Every row comes from one small tree of marks. The marks that hang from a mark follow it in brackets, in alphabetical order. Every link used is in the known rows. Which tree was each row made from?
Known rows:
gatuge{bemel{zuzen{mumore}}}: [ 1.99 -0.44 -3.20  0.04  1.58 -0.22 -1.60 -1.17  0.59  0.35 -1.73 -0.24
  1.18  0.51  0.27  3.48  2.72  2.81 -1.89  1.77  3.02 -0.28]
mumore{mulad terina vabot zuzen{bozu}}: [-1.97 -0.80  2.53 -3.35 -2.15 -4.26 -0.54 -1.59  1.44 -1.51  1.36 -0.63
  1.93  2.52 -2.39 -4.47  4.23  6.03 -3.23 -0.89  0.15  5.31]
vabot{mumore}: [ 0.25  0.00 -0.87  0.36 -1.92 -1.22  0.37 -0.41 -1.45 -0.11 -1.18 -0.23
 -0.61  0.16  0.31 -1.23 -0.68 -1.31  0.09  0.23 -0.52  0.91]
bemel{zuzen{bozu mumore{biko terina}}}: [ 0.42  1.06 -1.03 -0.22  0.70 -2.14 -1.94 -0.19  0.74 -1.66 -1.12  1.64
  1.08  1.41 -1.04  0.32  5.62  7.01 -4.90  2.57  2.10  3.20]
mulad{mumore{terina vabot}}: [-1.65 -0.80  2.49 -0.11 -0.58 -3.80 -0.92 -2.02  0.19 -0.03  0.43  0.39
  1.19  0.68 -1.80 -5.40  1.61  3.08 -2.64  0.91 -1.38  2.59]
mulad{mumore{biko vabot zuzen{bemel}}}: [-0.36 -1.45  0.40 -1.23 -1.39 -3.75 -1.22 -2.77  2.02  0.09  2.09 -1.48
  2.62  0.54 -2.73 -6.17  1.11  4.39 -4.04  1.33 -0.12  1.37]
kidi{biko}: [-0.22  0.78 -1.64  0.45  1.41 -0.22  0.04 -0.34  1.90  0.28 -1.15  0.23
  0.24  0.26  0.19 -0.79  1.31 -0.57 -0.76  0.32  0.63 -0.72]
mulad{mumore{vabot zuzen}}: [-0.31 -1.59  1.90 -1.82 -1.42 -3.47 -1.04 -2.45  0.21  0.39  1.39 -1.12
  2.10  0.88 -2.88 -4.96  0.35  2.33 -2.02 -0.61 -0.30  2.30]
gatuge{bemel{zuzen{bozu mumore{vabot}}}}: [ 2.45 -0.02 -2.57 -1.07  1.11 -2.63 -0.25 -1.98  0.61 -0.46 -0.93 -0.68
  1.73  1.13 -0.59  4.48  4.38  5.61 -3.31  1.36  3.50  4.45]
vabot{mumore{terina zuzen{bozu}}}: [ 0.02 -0.66  0.84 -1.59 -3.79 -2.24  0.37 -1.34 -0.62 -1.90 -0.25  0.48
 -0.52  1.15 -0.24 -4.38  1.62  3.18 -3.15  0.25 -1.80  2.91]
mulad{mumore{terina zuzen}}: [-0.95 -1.66  2.35 -0.88 -1.33 -1.84 -1.83 -2.21  0.39 -0.45  0.38  0.55
  1.18  0.82 -1.75 -6.84  1.17  3.26 -2.76  0.45 -1.79  0.04]
vabot{mumore{zuzen}}: [-0.11 -0.92 -0.18 -1.65 -2.88 -1.36 -0.16 -1.01 -0.86 -0.44 -0.12 -0.79
  0.02  0.70 -0.34 -3.66 -0.84 -0.61 -0.82 -0.70 -0.85  0.82]
mumore{terina vabot zuzen}: [-3.16 -1.23  3.14 -2.70 -1.75 -2.99 -1.28 -0.96  1.40 -1.11  1.86 -0.30
  0.65  1.35 -1.39 -6.36  0.96  2.87 -3.18 -0.68 -1.73  3.11]
mumore{zuzen{bozu}}: [ 1.32 -0.59  0.47 -1.70 -1.38 -0.58  0.65 -0.76  0.39 -0.99  0.73 -0.18
  0.52  0.68 -0.66 -0.54  1.00  2.99 -1.65 -0.87  0.16  1.88]
bemel{gatuge zuzen{bozu}}: [ 1.30  0.67 -2.11 -2.61  0.97 -0.68 -0.75  1.11 -2.82 -0.56 -0.79  0.58
  0.13  2.11 -0.96  1.56  3.40  3.16 -0.37 -0.84  2.84  4.72]
zuzen{bemel{gatuge} bozu mumore{terina}}: [ 1.58 -0.49 -3.90 -1.30 -0.95  0.13  0.03 -0.12  0.88 -1.56  0.76  1.29
  0.75  0.46  0.69  1.02  4.29  5.79 -3.46  1.21  1.57  2.69]
mulad{mumore{vabot}}: [ 0.06 -0.67  1.21 -0.10 -0.17 -3.14 -0.43 -1.98 -0.36  0.54  0.39 -0.58
  1.53  0.20 -1.81 -2.60  0.58  1.63 -1.22  0.25  0.02  2.30]
zuzen{bozu mumore}: [ 2.98  0.21 -2.11  0.13 -0.07 -0.22  0.97 -0.63  0.69 -0.71 -0.27  0.69
  0.80 -0.31  0.33  4.31  2.45  3.53 -1.74  0.60  1.83  1.53]
zuzen{bozu mumore{biko terina}}: [-0.13  0.92 -0.89  0.68 -0.19 -2.01 -0.12 -0.69  1.46 -1.38 -0.63  1.50
  0.27  0.28 -0.20  0.89  4.61  5.75 -4.23  2.50  1.05  1.59]
mulad{mumore}: [ 1.00 -0.52  0.12  0.89  0.16 -1.03 -0.58 -1.54 -0.66  0.67 -0.49  0.06
  0.95 -0.25 -1.11 -1.73  0.38  0.95 -0.32  0.73 -0.10 -0.45]
zuzen{bemel{gatuge} mumore}: [ 1.54 -0.78 -4.75 -1.29 -0.05  0.99 -0.53  0.28  0.60 -0.03  0.80  0.19
  1.17 -0.02  0.63  1.87  1.85  2.03 -1.13  0.51  2.37  0.58]
mulad{mumore{terina vabot zuzen}}: [-1.98 -1.72  3.35 -1.76 -1.71 -4.04 -1.71 -2.56  0.73 -0.23  1.35 -0.29
  1.80  1.33 -2.57 -7.80  1.33  3.83 -3.43  0.00 -1.64  2.64]
zuzen{bemel mumore{terina}}: [ 0.68 -0.97 -1.76  0.41 -0.94  0.65 -0.84 -0.58  3.05 -1.25  0.99  0.93
  1.19 -0.52  0.81 -0.87  1.75  3.91 -3.42  2.08 -0.18 -0.39]

Which tree is each row?
[ 1.29  0.96 -2.48  0.17  0.19 -2.55  0.01 -0.78  1.11 -0.23 -1.04 -0.01
  2.16  0.43 -1.18  3.70  5.34  5.07 -1.93  1.60  3.65  1.46] => zuzen{bozu mumore{biko mulad}}
[ 2.65  0.48 -3.87 -2.30  0.87 -0.66 -1.34  0.87 -2.08 -0.61 -1.06  0.86
  1.05  1.64 -0.71  4.03  4.42  4.35 -1.44 -0.26  4.28  4.47] => bemel{gatuge zuzen{bozu mumore}}
[-1.07  0.48 -0.89 -0.18  0.51 -3.22 -0.51 -0.74  1.40  0.12  0.39 -0.44
  1.36  0.14 -1.19  0.84  2.36  2.65 -2.75  1.24  1.91  2.22] => zuzen{mumore{biko vabot}}
[-1.32  0.70  0.04 -0.23 -0.48 -4.11  0.00 -1.18  1.75 -1.31  0.29  0.90
  0.86  0.63 -0.85 -0.05  4.94  6.30 -4.96  2.04  1.03  4.31] => zuzen{bozu mumore{biko terina vabot}}
[ 1.03  1.13 -1.28 -1.02  0.86 -3.79 -0.94 -0.63  0.30 -0.94 -0.23 -0.07
  1.92  1.47 -1.93  2.43  4.84  6.12 -4.14  1.37  3.42  5.58] => bemel{zuzen{bozu mumore{biko vabot}}}
[ 0.94 -1.51 -1.65 -2.00 -3.69 -1.36 -0.62 -1.36  0.81 -0.45  0.51 -1.81
  1.95  1.12 -0.69 -4.17  0.68  1.72 -1.18 -0.03  0.18  0.47] => vabot{mumore{mulad zuzen{bemel}}}
[-2.99  0.02  2.33  0.61 -0.05 -4.89 -1.25 -2.07  0.43  0.07  0.06  0.29
  1.08  0.75 -2.21 -6.03  2.76  3.69 -3.74  2.19 -0.84  2.26] => mulad{mumore{biko terina vabot}}
[-3.43  0.68  1.11  0.02 -0.12 -2.89 -1.53 -0.15  1.13 -0.15 -0.75  0.16
  0.82  1.21 -1.38 -3.56  3.90  3.31 -1.94  1.57  0.37  0.35] => mumore{biko mulad terina}
[-1.89 -0.21 -1.13 -3.30  0.42 -3.01 -2.85  0.72 -1.06 -0.86  0.04  0.71
  1.37  2.61 -1.45 -1.78  4.48  4.14 -3.12 -0.10  2.50  5.92] => bemel{gatuge zuzen{mumore{terina vabot}}}
[-3.45 -0.94  3.14 -1.31 -1.24 -5.31 -1.94 -2.64  0.92 -0.33  1.04 -0.33
  1.56  1.39 -3.08 -8.62  2.50  4.56 -4.45  1.17 -1.25  2.39] => mulad{mumore{biko terina vabot zuzen}}
[-0.63 -0.76  0.73 -0.44 -0.37 -2.72 -1.48 -2.05  0.28  0.51  0.12 -0.39
  1.47  0.55 -2.43 -4.78  1.07  2.28 -2.37  0.97  0.06 -0.73] => mulad{mumore{biko zuzen}}
[ 2.19 -0.59 -4.13 -2.34 -0.75 -1.53  0.78 -0.55  0.58 -0.71  1.54 -0.32
  1.59  0.59 -0.28  3.06  3.41  4.90 -2.64 -0.04  2.87  5.08] => zuzen{bemel{gatuge} bozu mumore{vabot}}
[-3.56 -1.20  3.04 -3.31 -1.89 -4.03 -1.62 -1.16  1.63 -0.63  1.43 -0.75
  2.08  2.28 -2.19 -6.51  2.92  3.80 -2.37 -0.95 -0.41  3.48] => mumore{mulad terina vabot zuzen}
[ 1.89  0.26 -0.74 -0.79  0.03 -0.81 -1.69 -0.13  0.19 -1.72 -0.91  1.56
  1.15  1.27 -0.33  1.03  4.56  6.16 -3.85  1.42  1.62  3.49] => bemel{zuzen{bozu mumore{terina}}}
[-0.39 -1.37  2.95 -2.00 -1.85 -4.30 -0.43 -2.91  0.27 -1.12  1.25  0.09
  1.58  1.29 -2.70 -5.93  2.77  5.89 -4.29  0.25 -1.13  4.44] => mulad{mumore{terina vabot zuzen{bozu}}}
[-0.08  0.03 -0.01 -1.42 -0.83 -3.98 -0.22 -1.39  1.70 -1.18  0.22  0.19
  2.40  1.29 -1.25  0.46  5.50  6.57 -3.36  0.46  1.79  4.97] => zuzen{bozu mumore{mulad terina vabot}}
[-1.50 -0.15 -3.64 -0.86 -0.12 -0.87 -1.43  0.31  1.43 -0.66  0.53  1.01
  0.55  0.59  0.17 -1.54  3.86  4.24 -3.70  2.29  1.47  0.63] => zuzen{bemel{gatuge} mumore{biko terina}}
[ 0.81  0.01 -3.34 -2.38  1.25 -0.35 -2.33  1.23 -1.72 -0.01 -0.95  0.52
  1.22  1.74 -0.63  2.10  3.03  2.25 -0.74 -0.42  3.64  2.75] => bemel{gatuge zuzen{mumore}}
[ 1.91 -0.23 -3.46 -1.56 -0.35  0.67  0.96  0.17 -0.42 -0.71  0.88  0.12
  0.12  0.49  0.58  1.45  2.14  2.96 -0.79  0.12  1.44  2.58] => zuzen{bemel{gatuge} bozu}
[-0.52 -1.72  0.21 -3.11 -1.95 -2.52 -0.95 -1.45  2.57 -0.33  2.56 -2.20
  3.13  1.48 -1.89 -4.08  1.57  3.64 -2.09 -0.72  0.85  2.42] => mumore{mulad vabot zuzen{bemel}}
[ 0.51  0.74 -1.85 -0.08  1.42 -1.35 -2.42  0.25  0.23 -0.22 -1.04  0.43
  1.36  0.96 -1.17  1.39  3.19  3.29 -2.63  1.72  2.92  1.22] => bemel{zuzen{mumore{biko}}}
[-1.78 -1.05  1.59 -3.17 -1.28 -3.46 -1.07 -1.17  1.21  0.06  1.38 -1.84
  2.44  1.86 -2.37 -3.63  1.81  2.31 -0.81 -1.58  0.96  3.03] => mumore{mulad vabot zuzen}
[-4.78 -0.39  2.78 -2.78 -1.34 -5.28 -1.89 -1.18  1.91 -0.40  1.18 -0.78
  1.79  2.49 -2.73 -7.19  3.94  4.57 -3.53  0.28  0.22  3.14] => mumore{biko mulad terina vabot zuzen}
[ 2.14  0.44 -3.95 -2.97  0.90 -1.72 -1.86  0.64 -1.68 -0.20 -1.60  0.23
  2.37  2.38 -1.57  3.89  6.36  5.28 -1.01 -0.56  5.55  4.85] => bemel{gatuge zuzen{bozu mumore{mulad}}}
[ 2.00  0.37 -5.28 -0.95  0.00 -0.52  0.38 -0.05  0.67 -0.54  0.23  0.31
  0.98  0.11  0.19  3.21  4.18  4.93 -2.87  1.67  3.38  2.00] => zuzen{bemel{gatuge} bozu mumore{biko}}
[-2.22 -0.98  0.56 -1.11 -1.71 -1.02 -1.47 -0.81  2.89 -1.19  1.83 -0.02
  0.69  0.74 -0.68 -6.64  1.48  4.05 -4.29  1.87 -1.46 -0.50] => mumore{biko terina zuzen{bemel}}
[-1.43 -0.83  2.73 -2.75 -2.12 -3.33 -0.03 -1.23  1.06 -1.69  1.74 -0.02
  0.65  1.57 -1.36 -4.39  2.51  5.09 -3.92 -0.61 -1.17  5.11] => mumore{terina vabot zuzen{bozu}}
[-3.12 -0.15  2.23 -1.44 -0.76 -3.72 -1.05 -0.81  1.06 -0.32  0.60 -0.43
  1.42  1.65 -1.60 -4.06  3.30  3.06 -1.72  0.00 -0.06  3.53] => mumore{mulad terina vabot}
[-1.95  0.08  1.45  1.37 -0.07 -2.94 -1.40 -1.71  0.25 -0.02 -0.81  0.91
  0.46  0.35 -1.72 -5.19  2.37  3.16 -2.90  2.66 -0.92 -0.42] => mulad{mumore{biko terina}}
[-3.68 -0.44  1.86 -1.92 -1.13 -3.21 -2.16 -0.74  1.73 -0.51  0.05 -0.23
  1.46  1.85 -1.84 -6.21  3.63  3.92 -2.83  0.70  0.21  0.41] => mumore{biko mulad terina zuzen}
[-0.45 -0.65  0.67 -2.11 -3.65 -3.38 -0.30 -1.52 -0.35 -1.39 -0.79 -0.27
  0.70  1.75 -1.11 -4.80  3.33  4.05 -2.52 -0.14 -0.32  3.34] => vabot{mumore{mulad terina zuzen{bozu}}}
[ 3.60  0.35 -2.09 -0.68  0.62 -0.38 -0.95 -0.09 -0.27 -1.14 -0.98  0.93
  1.57  0.88 -0.51  3.95  3.46  4.77 -2.39  0.65  2.89  3.11] => bemel{zuzen{bozu mumore}}
